Known rows, with every step that occurs
nuzag/notuza: [ -2   7   4 -13   3   8  -2  -5  16  10 -11   2  -1 -15   3   1   9 -16
   4   1  -2  -3  22   0  10  -1  -1  -1  -7 -10   0   4   5  -1   7   3
 -16 -12  -9   3  -6   4]
lalap/vupin/nuzag: [ -1  -5  12  -2   8  -4  -1  -9  39 -11   3  22   0 -26 -13 -19  -1   1
  -5  -3 -10  -2  34 -14  17   5  -7  -4  -7  -2  -3   6  11   2   2  -1
 -13   1   0  25 -15   4]
veva/togi/notuza/pirok: [ 12  -4 -13   0   0   6  -9 -16  39  17  23  22 -11 -28  46  -3  29 -29
  23  -5   8  21   1  12   7  -4  -3  37 -24 -11 -15   5   4  19 -10  24
  -8 -15  13  -3 -26   7]
zekeb/vudu/lusa/nerali: [  5  25   3 -10  24  12  13 -20 -16  -5   1 -30  -8   6  28 -20  -2 -14
   6  32   6  -2   8  18   2   0  -2   9  19  -3  12 -27 -15  13  -9  20
  14   9   0  -4  26   3]
rovov/mibudog/zekeb/vudu: [  2  16   0 -17   0  14   5  -3   4  -7  -6  -2  -1  -4  -5 -14  -1 -12
 -15  20  21 -15  12  24   1 -24   6 -10 -18 -13  25 -30  10   1 -16   5
   1  -3  -6   8   2  -9]
zekeb/bomiser/notuza: [  3  18   6 -18  -3  16  12 -23  20  18  -6   6  -3 -15  -2  -4   3  -7
   3   7  12  12  18  25  -4  -7   0  -3 -19   1  -5   2   4 -10 -17   5
   5  -9  10  -3   5   7]
mibudog/zekeb/vudu: [  6  12   2 -15   6   7   5  -8   6  -3 -10  -5   3  -1  -6  -7   2 -12
  -9  14  10  -8  11  20   2 -15   2   1 -13 -15  19 -24   2  -4  -6   5
   5   1  -6   2   8  -2]
veva/togi/notuza: [  6  -3  -7  -5  -5   6 -14  -8  34  14  24  23 -13 -23  35   0  23 -22
  12  -4  11  11  -2  14   5  -1  -2  28 -13 -16 -17  -4   4  14 -13  15
  -2 -10  12   2 -15   7]
pirok/notuza/nuzag: [ 19   0 -11  -5  17  -8   0 -13  30  10   4   7   1 -15  18   4   9 -20
  18   4   0  16  18   0  12   5   2   7 -22  -3   1   6   4 -10   2  13
 -12  -6 -13  -2 -15  -1]
mibudog/zekeb/bomiser: [  2  13  11 -19  -6  10   8 -16   5   5  -9  12   0 -17 -17  -6   1  -8
  -6   9  14  -2  12  20   1 -10   5  -4 -29 -11   7 -21   2 -12 -13   4
   0  -2  -2   1   5   6]
zekeb/tonor: [  2   8   4 -14   3  16   1  -9   9   0  -4   1  -6  -7  -3  -1   1 -18
  -8  13  10   6  11  17   1  -6   0  -1  -8  -8   9  -3   8  -6  -5   7
   6   4  -2   0   6   3]
vudu/zekeb/mibudog/rovov: [  4   9   2 -20  13  -8  23 -20 -11 -15 -12  14   3 -10  -9 -11 -16  -8
 -20  25  20 -11   4  31  -2   0   9 -17 -13 -12  19 -26  25  15 -24  -4
  -2 -11   4   5  12  -8]
lalap/vupin: [  0  -4   8  -8   4   0   1  -6  27  -6   7  18  -4 -17  -8 -15   3  -5
  -7   8   2  -3  21  -3  11   3  -4  -5  -7  -5  -4   4  17   5   3   5
  -6   0   0  17 -13   0]
pirok/notuza/nuzag/vupin: [ 17   0 -14  -6   8 -17   2 -23  40   5  12   8  -2 -15  10   0  23 -25
  15   1 -16  17  24  -8  20  12  -4   5 -24  -5  11   9  10 -14   0  16
 -19 -12 -19   7 -24  -3]
zekeb/bomiser: [  2  13  10 -10  -4  13   3 -15   8   6  -1   9  -2 -19  -6  -2  -3 -11
  -4  12  13   9  11  16   3  -4   3   7 -13  -3  -3  -2   3 -10  -7   4
   3  -4   8   5   0   9]
vudu/lusa: [  2   8   7 -15  15   8   3  -7   6   4   2  -5 -11 -13  11 -16   5 -18
   4  17   5  -6   4   8   5   8   1   5   2  -4  -1 -12  -1   6 -10  10
   7   2  -4   2  10  -1]
romu/tonor: [ -5  14   7 -13   5  14  -5  -5   9  -3   0   1  -5  -8   7  -5   9 -21
 -13  14  10   1   0   3   0  -5  -1   2 -13 -18  -2 -10   8  -5  -6   9
  -1   4  -5  -2  11   4]
notuza/nuzag/vupin: [ 12   3  -8  -5   0 -19  -1 -18  36  -4  10   9  -5 -13  -2  -2  19 -22
   2   5 -13   5  17  -5  16   9 -13   4 -14  -7   9   4  12 -10  -5  18
  -9 -11 -11  15 -14  -4]
nuzag/vupin: [  0   4   1 -14  -1  -5  -3 -11  27  -2   7   9  -7 -11  -9  -5  16 -17
  -6   7  -7  -2  14  -2  10   6 -10  -1  -6 -10   5   5  16  -4  -3  10
  -6  -8  -8  14  -8   0]
notuza/togi: [  9  10  -2   0  13   0  -2  -9  19  11   6   4   0 -13  16  -2   3 -22
   8   5  18   2  16  -3   9  -2  -8   9 -10  -5  -6   7   9   2  -8  10
  -5  -8  -5   9 -14   7]
pirok/notuza: [  8   1  -3 -13  15   5  -2  -6  21  12   1   8  -2 -13  13   0   7 -15
   9   6   7   9  15   2   7   3   5   1 -14  -6  -3   6   8  -4   4   5
 -11  -3  -9  -3  -9   3]
veva/togi/notuza/bomiser/zekeb: [ 29 -11 -24  -1  -3  -9   1 -10  33  27  25  12  -7 -16  25   3  28 -19
  15  -5   7  35 -13  24   3  -9  -9  27 -26  -7 -19   7   2   6 -11  12
 -11 -11  13  -2  -9   9]
vudu/zekeb/tonor: [  4   7   8 -23  10   5  15 -22  -7 -11 -10   1   1  -9   3  -8  -2 -13
 -10  17  11  -2   8  23   0   1   2 -10 -10 -10  19  -9   9  -5 -16   0
   3   8  -3  -2  16   1]
pirok/notuza/bomiser/zekeb/mibudog/rovov: [ 29   0 -26  -8  15 -10  27 -15   7  18  -4   2   5  -4 -12   0  -5 -14
  -5  17  13  33   3  33   1 -14   9  -8 -34   3   9  -5  20   3  -8  -2
 -19 -18   0  -6   0  -2]
lusa/vudu: [ 10  13  -5 -12  20  -1   1 -12   4  -4   4   5  -5  -3  13  -3  -4  -8
   7  18  14  -4  11   8  -1  -2  -4  -5  -4 -12  -3   0   6   7  -3  18
  -3   3  -3  -3  10  -3]
togi/notuza: [  9   0  -4 -14   2   1  -8  -3  25   8  13  16  -8 -17  14   1  15 -15
   5   3  10   3   4  14   4  -2   0   9 -11 -14  -7  -3   6  10  -7  12
  -3  -5   6  -1  -7   5]
tonor/romu: [ -7  10   6 -10   9  19  -5  -8   4  -1   5   4  -6 -14   7  -8   7 -22
  -7   7   3  -1   6  13   2   0   0   2 -14 -10   5  -4   7  -7  -8   9
   1   3  -3  -4  14   0]
notuza/bomiser/zekeb/mibudog/rovov: [ 25   3 -19  -6   7 -10  24 -10   3   8  -6   2   3  -1 -24  -2  -9 -10
 -17  21  16  21  -3  36  -5 -15   0 -10 -24   0   8  -9  22   7 -13   0
  -9 -17   7   2  10  -3]
bomiser/notuza: [  3   9   0 -21   9   7   4  -8  29  14  -6   5  -5  -7   5  -2   9  -8
   4   5   9   0  15  14  -4  -2  -6  -8  -9  -3  -6   6  11   0 -10   7
   2  -6   1  -3   6  -1]
rovov/mibudog: [ -1   8   4 -14   2  11  -5   4  15  -2   4  11  -7 -14   1  -9   0 -12
  -9  15  20 -10  10   8   2  -7   0  -9  -9  -6   1  -5  17   4 -10   8
  -3  -4  -1  11  -4  -6]
veva/togi: [  0   1   2  -4   2   9  -9  -5  25   8  10  15 -10 -17  22  -1  10 -18
   5   3  10   5   3   6   4   1  -5  20  -7 -11 -15   0   8   4  -7  10
   1  -7   4   7  -7   4]
pirok/notuza/nuzag/vupin/lalap: [ 13  -7 -10  -3   6 -21   6 -28  47  -1  16  17   0 -24   5  -9  25 -16
  15  -8 -22  19  33 -21  27  17 -12   5 -21  -4  12  11   7 -13   0  12
 -22 -12 -16  20 -26  -1]
vudu/zekeb: [  4   3   9 -21  16  -7  10 -13   1  -8  -7   7   2 -12   5  -7   0  -8
  -3  13  11 -11   6  11   3   7  -2  -7  -6 -11   5  -5  10   1 -11   0
  -3   3  -3   4  10   1]
notuza/nuzag: [ 13   3  -3  -3   8  -8  -2  -8  25   1   3   7  -1 -12   6   2   5 -17
   6   8   4   3  11   2   8   3  -5   7 -12  -6  -1   0   6  -6  -3  15
  -2  -5  -6   7  -5  -2]
bomiser/zekeb/vudu/lusa: [ 19  14  -8 -14  15   7  16 -16   0   9  -4 -25  -5   0   6 -18   4 -19
  -3  21   8  10   2  24  -2  -7  -2  11  -2  -4  13 -17 -11  -2 -11   4
  10   2   4  -5  23   0]
zekeb/mibudog: [  5   4  -1  -6   8   2  10  -9   4  -1  -8   5   0 -13  -7   2  -8 -14
 -13  21  11   0   6  15  -3  -5   6  -5  -5 -14   5  -8  15   3  -4   5
   4  -9   5   6   5  -3]

Rows
[ -6  -3  11  -3   5  -1   3 -13  37  -3  -6  15   3 -30 -11 -16   6  -2
   0 -11 -23  -1  46 -20  24   4  -4  -5  -9  -4   1   9   6   0  10  -4
 -29  -9  -7  24 -22   6]
lalap/vupin/nuzag/notuza
[ 13   8 -13 -14   1 -16   9 -26  49   7   5   5  -6  -8   1  -3  25 -18
   8  -1 -14   8  23   3  10   6 -16  -5 -20  -1   8   7  13 -10 -14  18
  -7 -15  -9   6  -9  -7]
bomiser/notuza/nuzag/vupin
[ 31  -6 -19 -10  17  -9  13  -8  20  25   3  -3   5  -7   2   3  11 -13
  12   7   4  34   4  13   5  -6  -2   0 -27   3  -4  17   6 -11   5   2
 -19  -5  -7  -7  -2   7]
pirok/notuza/bomiser/zekeb
[  3  12  14 -18   4   2  17 -28  -7  -4  -7   9   5 -22  -2  -9  -5  -7
  -4  15  14   0   8  21   2   3   4  -2 -14  -6   7  -8   4  -9 -19  -3
   1   0   7   5   9   8]
vudu/zekeb/bomiser
[  2  11  -1 -11   5   4   9  -8   4  -5  -7  14  -4  -8 -13  -5 -13 -13
 -20  22  19  -4   7  25  -3  -8   8  -8 -12  -9   9 -20  24  14 -14   3
   0 -16   5   6   3  -6]
zekeb/mibudog/rovov
[ 11  12  -2 -21  28 -12  15 -23 -11 -14  -2   4   2  -5  17  -9  -6  -3
   7  21  14 -13   8  13  -1   5  -3 -13  -5 -14   8  -5   7   7 -14  11
  -6   7  -4  -3  19  -4]
lusa/vudu/zekeb
[  0  -4   5   2   9  -2   7 -21  43   0  -7  15   5 -35   0 -19  11  -9
  12 -12 -26   9  48 -22  26   1  -6   4 -20   2   4  19   6   6  13   5
 -34 -14  -6  19 -33   7]
lalap/vupin/nuzag/notuza/pirok
[ 19  -1 -16  -6  -6 -21  -5 -21  44   2  24  17  -9 -19  11   0  32 -25
  10  -3 -12  10  12   3  17   7  -9  13 -22 -12   7   0   9   0 -10  23
 -12 -15  -5  10 -22  -2]
togi/notuza/nuzag/vupin
[  5  12  -4  -1  10   3   1 -12  18  19  -5  -3   4 -17  19   0  10 -25
  15  -3   5   3  29  -9  17  -3  -6   8 -13  -7  -1  10   3   1   1   6
 -21 -19 -12   8 -21   8]
nuzag/notuza/togi
[ 35   4 -23  -6  12  -3  18 -18   5  18  15 -24  -2  -4  19 -15  18 -22
  10  17   3  31  -9  37   5 -13  -1  22 -10   1   9 -12 -13   8 -14  10
   4  -3  11  -7  10   5]
togi/notuza/bomiser/zekeb/vudu/lusa
[ -1   8   5 -24  -1   7   1   5  13  -3  -4  14  -6 -11 -10 -13   3  -9
 -11  12  22 -21  11  13   0 -14   4 -20 -25 -13  11 -24  17   2 -16   7
  -7  -3 -11   5   0  -9]
rovov/mibudog/zekeb
[  9   9  -3 -18 -15 -13  24 -46  44   3   1  18   0 -24 -21 -17  25  -5
   5 -10 -16   9  36   5  15   2 -14 -10 -42  -3  20 -11   3 -22 -27  12
 -10 -15  -6  15  -8   0]
mibudog/zekeb/bomiser/notuza/nuzag/vupin/lalap
[ 28   5 -16  -1  11  -4  15  -9   7  10  -2 -19   8   3  -6   0   3 -14
  -4  18   6  27   0  27   2 -18  -9  10 -10   1   8   6   0  -8   1   1
  -1  -2   5   2  10   5]
notuza/bomiser/zekeb/vudu
[ 10  23  -2  -6   3  11  14 -31  23  26  -1   2   1 -18  13  -4   4 -17
  14   3  20  16  25  16   3  -8  -5   6 -24   5  -5   8   3  -8 -24   8
   0 -15   7   2 -10  11]
zekeb/bomiser/notuza/togi
[ -4   5   7  -7   9   3  -3  -8  27   6 -14   6   3 -24  -3  -3   6  -9
   5 -10 -14  -1  34 -12  16   1  -3   0  -6  -8   1   6  -2  -5   7  -3
 -22 -12 -10  11  -9   8]
vupin/nuzag/notuza
[ 24  11 -15  -5  15   3  26 -19  -6  20  -8 -38   5  -3   9 -14  12 -23
   9  16 -10  25   8  23  12 -12  -3  13  -6   6  16  -5 -16  -3   0   1
 -10 -10  -4  -2  11   5]
nuzag/notuza/bomiser/zekeb/vudu/lusa
[ 34  -6 -25  -3  18 -13  26 -16   7  21  -5  -6   9  -9  -5   6   0 -15
   1  17   6  37   3  23  -1 -10   7  -5 -27  -2   5   7  11  -8   2  -1
 -16 -12   0  -5   2   1]
pirok/notuza/bomiser/zekeb/mibudog
[ 13  17  -7 -21 -12 -10  20 -40  37  10  -4  10  -2 -15 -16  -7  23 -13
   5  -2 -10   8  26  18   7  -4  -6 -10 -45  -3  19 -15   6 -23 -27  16
  -7 -15  -9   3  -6  -3]
mibudog/zekeb/bomiser/notuza/nuzag/vupin
[ 24   7 -18  -2   7   0  18 -13   5  18 -13 -25  11  -1  -3   2   9 -17
   2  10  -6  28  12  21   9 -19  -6   9 -12   0  12   8  -5  -9  10  -1
 -17 -13  -1   1   2   7]
nuzag/notuza/bomiser/zekeb/vudu
[  2  16   6 -17  24   5   8 -12  -7   0   3 -14 -14  -1  23 -18   3 -12
  10  24   6  -8   6   8   1   9  -4  -1  13  -3  -2 -20  -7  14 -10  23
   6   9  -4  -5  24   4]
vudu/lusa/nerali
[  1   3   3   9  10  -5   5 -21  40   6   0  12   7 -32   5 -17   7 -12
  12 -16 -15   4  53 -28  30   1 -10   3 -15   0   1  15   5   3   3  -2
 -34 -16 -11  28 -37  11]
lalap/vupin/nuzag/notuza/togi
[ 22   5 -14   4  12  -4  17 -17  18  13 -16 -21  15 -10  -9  -2   7 -10
   5  -2 -18  30  26   9  16 -18 -10  10 -12   2  13  11 -11 -13   9  -8
 -23 -13  -2   9   0  10]
vupin/nuzag/notuza/bomiser/zekeb/vudu
[  3   6  -2  -8   9   7   3 -12  21  13 -11   1   1 -20  14  -2  15 -23
  14   2  -6   8  24  -2  12  -3  -3   9 -18  -5   2  14   4   4  10  13
 -21 -18  -8  -2 -17   4]
nuzag/notuza/pirok
[ 35  -7 -27  -3   4 -16  20 -14  12  17   7   2   2 -12  -4   6   9 -15
  -4  13   9  30  -9  34  -3 -15   3   3 -24 -10   1  -2  10   6  -9   6
  -8 -13  14  -3   5   2]
togi/notuza/bomiser/zekeb/mibudog
[  8   1  -2  -3   8   1   6  -4  10  14  -6  -6   6 -14   3   5  10 -15
   9   5  -9  12  15   4  16  -5  -3   3  -7   1  -3  13   6  -1  10   4
 -20 -15  -9   7 -11   6]
nuzag/notuza/bomiser
[  6  27  -3 -18  -5  14  18 -26  20  21  -3   8   0 -18   3 -16   5 -14
   5   5  32  -2  27  23   1 -23   2 -16 -45   0  10 -17   9  -6 -39   8
  -7 -15  -2   3 -11   0]
rovov/mibudog/zekeb/bomiser/notuza/togi
[ 16  -4  -8  -4  19  -2   5  -5  17  15   5   1   6 -12  12   3   8 -15
  15  10   1  25   9   8  12  -1   3   5 -14   5  -5  15   8  -3   6   5
 -15  -5  -9   1 -14   4]
pirok/notuza/bomiser
[ 32 -10 -29   5  -2 -12  15 -18  19  23  18   9  -3 -19  18   6  17 -21
   5   7   9  39 -15  34  -2 -14   0  21 -27 -13  -9  -3   8  10 -14   9
  -8 -19  21  -1  -5   5]
veva/togi/notuza/bomiser/zekeb/mibudog
[ 14  16  -3  -9  -2   2  14 -30  29  16  -3   5  -1 -18   3  -1   5 -11
  11   5   5  18  20  21   1  -4  -2   3 -27   5  -1   1  -1 -17 -19  12
   3 -12   7  -1  -1   3]
zekeb/bomiser/notuza/nuzag
[  3  17   5 -28  -5  12  17 -23  19  17 -14   9  -2 -14 -14  -6   6  -3
   0   4  13   1  18  29  -6 -13   3 -13 -35  -5   6 -16   3 -13 -23   4
   2  -6   1  -8   9   3]
mibudog/zekeb/bomiser/notuza
[  8   9  -3  -7 -12 -10  19 -46  47   4   8  15  -1 -26 -10 -13  21  -7
   8  -7 -17  22  35   0  17   8 -17   1 -26   3   9   7   3 -19 -20  12
  -6 -17   4  20 -13   3]
zekeb/bomiser/notuza/nuzag/vupin/lalap
[  4  -8   5   6   9  -8  10 -13  32   1  -1   9  10 -28 -12 -14   7  -2
   6  -8 -29  14  40 -15  30   0  -7  -2  -9   7  -1  17   7   1  13  -4
 -33 -10  -8  27 -28   8]
lalap/vupin/nuzag/notuza/bomiser
[  5  24   2 -20  21   8  18 -20 -18  -6  -6 -26  -7  10  18 -23   2 -12
   4  29   7 -13   8  23   0  -7   1  -2   4  -9  22 -45 -15  11 -15  21
  10  11 -10  -9  31   0]
mibudog/zekeb/vudu/lusa/nerali
[  2  20   2 -20   8  17  12  -8  -7  -5  -2 -15  -7  -6   6 -30   1 -17
  -8  27  17 -17   8  26   4 -17  10  -6 -11  -7  29 -44  -1   8 -25   7
   8   1  -8   4  10 -12]
rovov/mibudog/zekeb/vudu/lusa
[ 18  25  -7 -21  22  -1  35 -55  -2   4  -8   2   4 -15  26 -15   0  -5
  22  17  13  13  21  31  -5  -4   0  -9 -30   2   9   5   1   3 -27  18
  -6  -4  10 -14  11   1]
lusa/vudu/zekeb/bomiser/notuza/pirok
[ 11  21  -4 -20  -9   5  19 -25  25  10  -6  11  -2 -18  -6 -12   7  -9
   3   7  18   1  22  29  -1 -17   5 -19 -48   1  15 -24   7 -15 -35  13
  -4 -13  -2   1  -2  -7]
rovov/mibudog/zekeb/bomiser/notuza/nuzag
[ 10  16   3 -21  10   4  30 -43  10   9 -13   5   6 -22  13 -12   7 -10
  12   9   9  14  18  29  -2  -3   0  -2 -30   5   8   5   4  -4 -24   6
  -2  -9  11  -8   3   5]
vudu/zekeb/bomiser/notuza/pirok
[ 12  22   3 -18  17  -3  22 -38 -21 -10  -2   6   4 -14  11 -11 -12  -2
   6  23  18  -1  10  24  -1   1   3  -8 -14  -9   9  -9   0  -2 -21   9
  -2   5   6  -2  17   3]
lusa/vudu/zekeb/bomiser
[ 15   8 -13 -16   4  -3  18 -10   7   5 -11   9  -5  -3 -23  -5 -10 -12
 -23  18  22   6   3  31 -11 -12   2 -13 -24 -10   9 -18  21   5 -16   0
  -4 -15   7  -1  15  -4]
bomiser/zekeb/mibudog/rovov
[  5  15   4 -19  14  11  13 -14  -6  -1  -7 -18  -3  -3   6 -22   4 -17
  -1  22   5 -11   7  22   4  -8   6   4  -7 -10  24 -38  -8   3 -15   7
  11   4  -8  -3  16  -5]
mibudog/zekeb/vudu/lusa
[ 15  -2  -9  -9   6   1  -4 -12  32  11  13  15  -6 -21  25  -3  22 -23
  16   2   7  14   6  12   6  -5  -1  19 -22  -8  -5   7   6  15  -4  21
  -7 -10   6  -6 -18   4]
togi/notuza/pirok
[ 24   0 -20  -3   6 -10  28 -14   0  19 -17 -13   9 -10 -14   7   3 -16
  -4  13  -3  25   8  20   3 -14   1  -7 -20  -6   8   6   8  -5   6  -2
 -21 -21   0   1   5   3]
nuzag/notuza/bomiser/zekeb/mibudog
[ 19  10 -11 -10   7   3   8 -10  11   8  -7 -12   1   2  -5  -3   1 -14
 -10  15  13  12   6  22  -4 -14  -7   7  -9  -9   9  -3  -1  -9  -1   2
   3  -1   5  -1  14   3]
bomiser/zekeb/vudu
[ 18  -5  -9  -4   5  -5  -2  -4  21  11  18   9  -1 -15  12   3  17 -16
  11   6   4  18  -3  18  10  -5  -1  13 -12  -3  -9   6   8  10  -4  11
  -7  -6   5   3 -12   6]
togi/notuza/bomiser
[ 13  26  -2 -27  18  -1  32 -46  -8   1  -7   3   3 -11  15 -12  -6   2
  12  18  17   3  18  32  -7  -2   0 -18 -20  -3   7  -5   1  -2 -30   9
  -1   1   9  -9  22   0]
lusa/vudu/zekeb/bomiser/notuza
[ 21  -2 -10   8   8 -10  23 -21  27   5  -8 -11  15 -16 -17 -15   6  -3
  -1  -4 -25  30  37   2  24 -15 -10   3 -15   6  14  13  -3  -7  12 -10
 -29 -10   1  21 -14   9]
lalap/vupin/nuzag/notuza/bomiser/zekeb/vudu
[  8   7  -5 -16  14   7   9 -17  35  16  -7   4  -3 -11  15  -5  14 -15
  15   4   6  11  19  12  -2  -5  -7   1 -21   2  -4  15  10   5  -7  16
  -3 -11   2  -8  -4  -1]
bomiser/notuza/pirok
[ 22  10 -12   1  20   0  24 -23   5  14 -12 -34   9 -12   2 -17   8 -16
  11   5 -22  27  21  12  18 -10  -5  13  -5   7  18  -3 -22  -6  -1  -6
 -16 -10  -4   6   9   8]
vupin/nuzag/notuza/bomiser/zekeb/vudu/lusa
